In the rows, zero is written as 128.
Known rows, with every step that occurs
X -> W -> R: [101 124 108 122 150 156 107 158 162 110 136 136 112  96  80 120 129 113
 111 132 108 140 186 173 139 106 157 175]
P -> Q: [134 139 173 172 162  88 132 182 139 163 151 144 115 186 138 122 120 116
 115  75 155 139 149 153 192 132 107 138]
Z -> M: [129 105 142 121 129 139 123 157 133 151 118 133  82 160 118 146  89 107
 107  66 140 159 109 103 138 133 109 122]
M -> Z -> G: [114 145 153 136 146 115 114 180 156 134 137 133  77 202 148 130  82 106
 110  51 119 126 129 144 115 111 123 141]
W -> X: [102 133 101 131 132 138 120 138 130 124 151 161 113 143  91 102 135 143
 124 131 158 159 163 114 120 122 107 175]
B -> X -> W: [ 78 135 133 161 121 149 163 156 135 141 130 100 118 113  79 130 114 158
 104  95 137 100 168 160 148 152 134 137]
Z -> B -> X -> V: [ 67 137 131 157  91 171 160 177 168 146 132  88 133 118  84 117 123 132
 114  65 142 109 100 122 124 134 124 117]
M -> Z: [125 149 162 144 169  99 124 168 150 125 135 128  83 175 124 101 106 112
 102 100 129 132 156 149 131 118  84 182]
R -> W -> X -> B: [ 90  93  94 115 125 180 112 163 181 117 114 114 134 129 100 152  99 157
 128 138 132 156 146 123 115 136 138 155]
G -> Z -> B -> X -> V: [ 68 142 130 163  96 175 163 176 167 137 128  78 118 132  79 105 117 136
 113  57 146 100 103 130 120 131 124 132]
V -> X: [ 80 143 132 165 134 136 128 154 118 148 159 131 120 153 131 130 126 160
 114 122 150  96 160  61 113 152  97 143]
G -> R: [141 151 161 141 168 148 107 160 168  74 118 111  58 211  76 117 107 149
 118  94 130 106 141 132 154 136 136 146]
D -> V -> X -> B -> Z -> M: [ 77 108 131 164 101 171 151 185 129 139 110 112  87 152 125 150  86  92
 118  53 134 151 101 100  98 122 105 121]
R -> W -> X: [ 83 111 102 121 129 156 130 141 140 117 138 144  90 139 103 116 126 173
 105 118 161 145 179 128 149 132 103 159]
X -> B -> Z -> H: [ 86 167 148 145 106 160 120 227 148 132 139 143  99 176 150 147  73  89
 123  36 118 114 106 124  98 110 134 120]
Z -> B -> X: [ 98 144 133 159  93 149 160 185 169 133 144 119  96 169 107 131 126 141
 116  55 141 127 141 140 129 158 108 105]
G -> R -> W: [112 119 158 128 153 168 118 160 177  82 104  96  42 192 102 140  94 187
  89  80 136  91 168 146 193 154 124 120]
D -> V -> X -> Q: [ 53 154 137 199 165 133 148 140  84 156 150 139 149 131 140 141 146 144
 134 119 117 104 155 108 115 153 126 174]
X -> Q: [106 160 127 185 174 110 129 163 107 159 137 143 155 144 119 147 121 144
 128 109 116 133 156 140 144 130 150 163]
M -> Z -> G -> R: [127 147 165 136 176 140 120 178 173  71 118 103  36 236 103 115  90 131
 114  53 119 102 127 150 130 115 142 147]
H -> Z -> G -> R: [121 153 152 132 151 150  88 172 171  76 116 116  39 232 100 118  93 136
 105  54 120  87 141 140 142 117 159 128]
V -> X -> B: [ 88 116 115 146 129 166 110 172 166 140 129 105 155 140 120 162  99 148
 135 140 125 123 132  77  91 149 134 144]
D -> V -> X -> B -> Z: [ 65 155 123 205  98 167 135 200 144 123 127 114 120 157 117 138  99 115
 129  91 130 120 141 112  93 122 113 135]
W -> X -> Q: [ 84 148  95 176 172 118 146 151  94 149 149 153 157 128 107 125 141 153
 134 124 132 152 165 139 124 115 145 189]
H -> Z -> B: [118 141 144 114 102 142  82 183 192 136 130 142  75 160 151 139  99 123
 101  81 119 116 155 119 119 122 124 128]

Rows
[ 81 119 108 130 143 158 151 178 172 104 141 117  96 103  85 109 137 111
 105 102 109 139 183 194 124 105 144 175]
M -> Z -> B -> X -> W -> R
[ 76 114 139 147 136 187 138 192 178  83 106  78  47 200 121 156  78 187
  96  52 131  82 154 134 154 138 142 105]
V -> X -> B -> Z -> G -> R -> W
[ 89  92 111 146 116 176 160 198 145 112  98  97  64 166 103 144  78 122
 106  44 144 160 112 124 119 103 123 122]
G -> R -> W -> X -> B -> Z -> M
[ 70 129 109 137 117 164 131 144 141 140 137 118 146 100  72  97 128 133
 121 118 155 132 114 105 118 107 123 167]
W -> X -> V
[ 87 111 110 119 146 168 136 143 150  85 130 127  65 162  86 109 127 182
 105 110 160 133 176 134 151 130 114 163]
G -> R -> W -> X
[ 74 119 102 137 132 170 147 166 146  84 130 124  56 176  95 110 114 174
 105  80 157 130 170 142 140 112 122 149]
B -> Z -> G -> R -> W -> X
[113 112 135 115 118 135  96 158 131 149 113 140  67 160 124 129  92 100
  85  62 135 139 134 110 143 120 110 124]
H -> Z -> M
[ 94 143 140 159 110 136 175 193 171 126 144 109  84 174 115 115 126 131
 108  51 138 128 145 155 120 147  93 126]
M -> Z -> B -> X
[ 67 145 129 168 102 162 153 164 147 146 132  94 143 121  66 106 128 132
 111  77 148 106 110 125 141 138 120 124]
B -> X -> V
[ 76 123  98 127 125 165 126 174 170 107 137 127  98  99  83 111 139 114
  99 102 109 129 194 188 132 107 154 161]
H -> Z -> B -> X -> W -> R
[ 77 140  95 184 102 165 139 209 156 115 120 115 115 153 100 133  92 137
 119  89 143 147 157 139 112 101 124 137]
R -> W -> X -> B -> Z
[102 159 116 194 105 149 122 216 160 126 119 117 125 166 103 142  84 116
 126  86 129 140 142 134 112 105 130 127]
X -> B -> Z
[ 81  94  93 109 127 188 102 171 189  96 107 105 105 155 103 144  91 156
 119 114 125 136 146 133 112 123 157 150]
H -> Z -> G -> R -> W -> X -> B
[ 77 126 141 149 122 149 180 174 158 137 129  88  98 114 102 130 109 150
 102  80 129 103 161 168 127 140 127 146]
M -> Z -> B -> X -> W
[110 125 133 163 110 140 146 192 122 145 117 128  73 169 115 139  83  99
 103  38 146 157 116 116 129 107 105 113]
B -> Z -> M
[ 88  91  98 113 132 190 115 170 190  97 109 102 112 155  99 153  90 160
 129 115 127 146 134 129 109 129 156 149]
Z -> G -> R -> W -> X -> B
[ 82 161 115 201 150 131 178 185 120 145 140 113 129 161 114 133 130 155
 126  63 124 121 153 163 126 139 147 154]
G -> Z -> B -> X -> Q
[ 75 120 101 132 150 161 124 158 147 115 148 130 117  91  91 118 137 127
 109 137 116 123 190 145 122 110 149 178]
V -> X -> W -> R
[102 167 131 178 103 134 116 205 144 138 137 140  87 204 135 144  76 110
 117  29 130 124 131 133 119 102 138 102]
B -> Z -> G
[ 78 154 123 195 157 116 186 190 123 150 144 117 136 150 124 134 134 145
 123  67 118 130 152 166 123 132 135 155]
M -> Z -> B -> X -> Q
[ 97 153 120 173 100 150 113 214 163 135 126 125 106 194 133 159  66 109
 127  40 119 132 119 133 102 103 154 102]
X -> B -> Z -> G
[ 93 116 143 140 136 183 126 192 188  79  98  84  44 204 114 156  71 176
  97  48 125  94 151 153 166 135 148 104]
X -> B -> Z -> G -> R -> W
[ 84 125 100 135 135 172 143 174 169  98 138 114  89 113  75 107 132 122
 108  96 115 129 184 192 127 111 154 174]
G -> Z -> B -> X -> W -> R
[ 47 115 110 124 118 185 129 154 157 114 119  97 100 124  82  99 114 153
  98  84 148 101 127 124 134 102 140 150]
H -> Z -> G -> R -> W -> X -> V
[ 68 164 144 153 105 163 131 225 138 135 147 138 103 172 157 146  79  98
 122  40 123 102 109 105  86 113 128 122]
V -> X -> B -> Z -> H
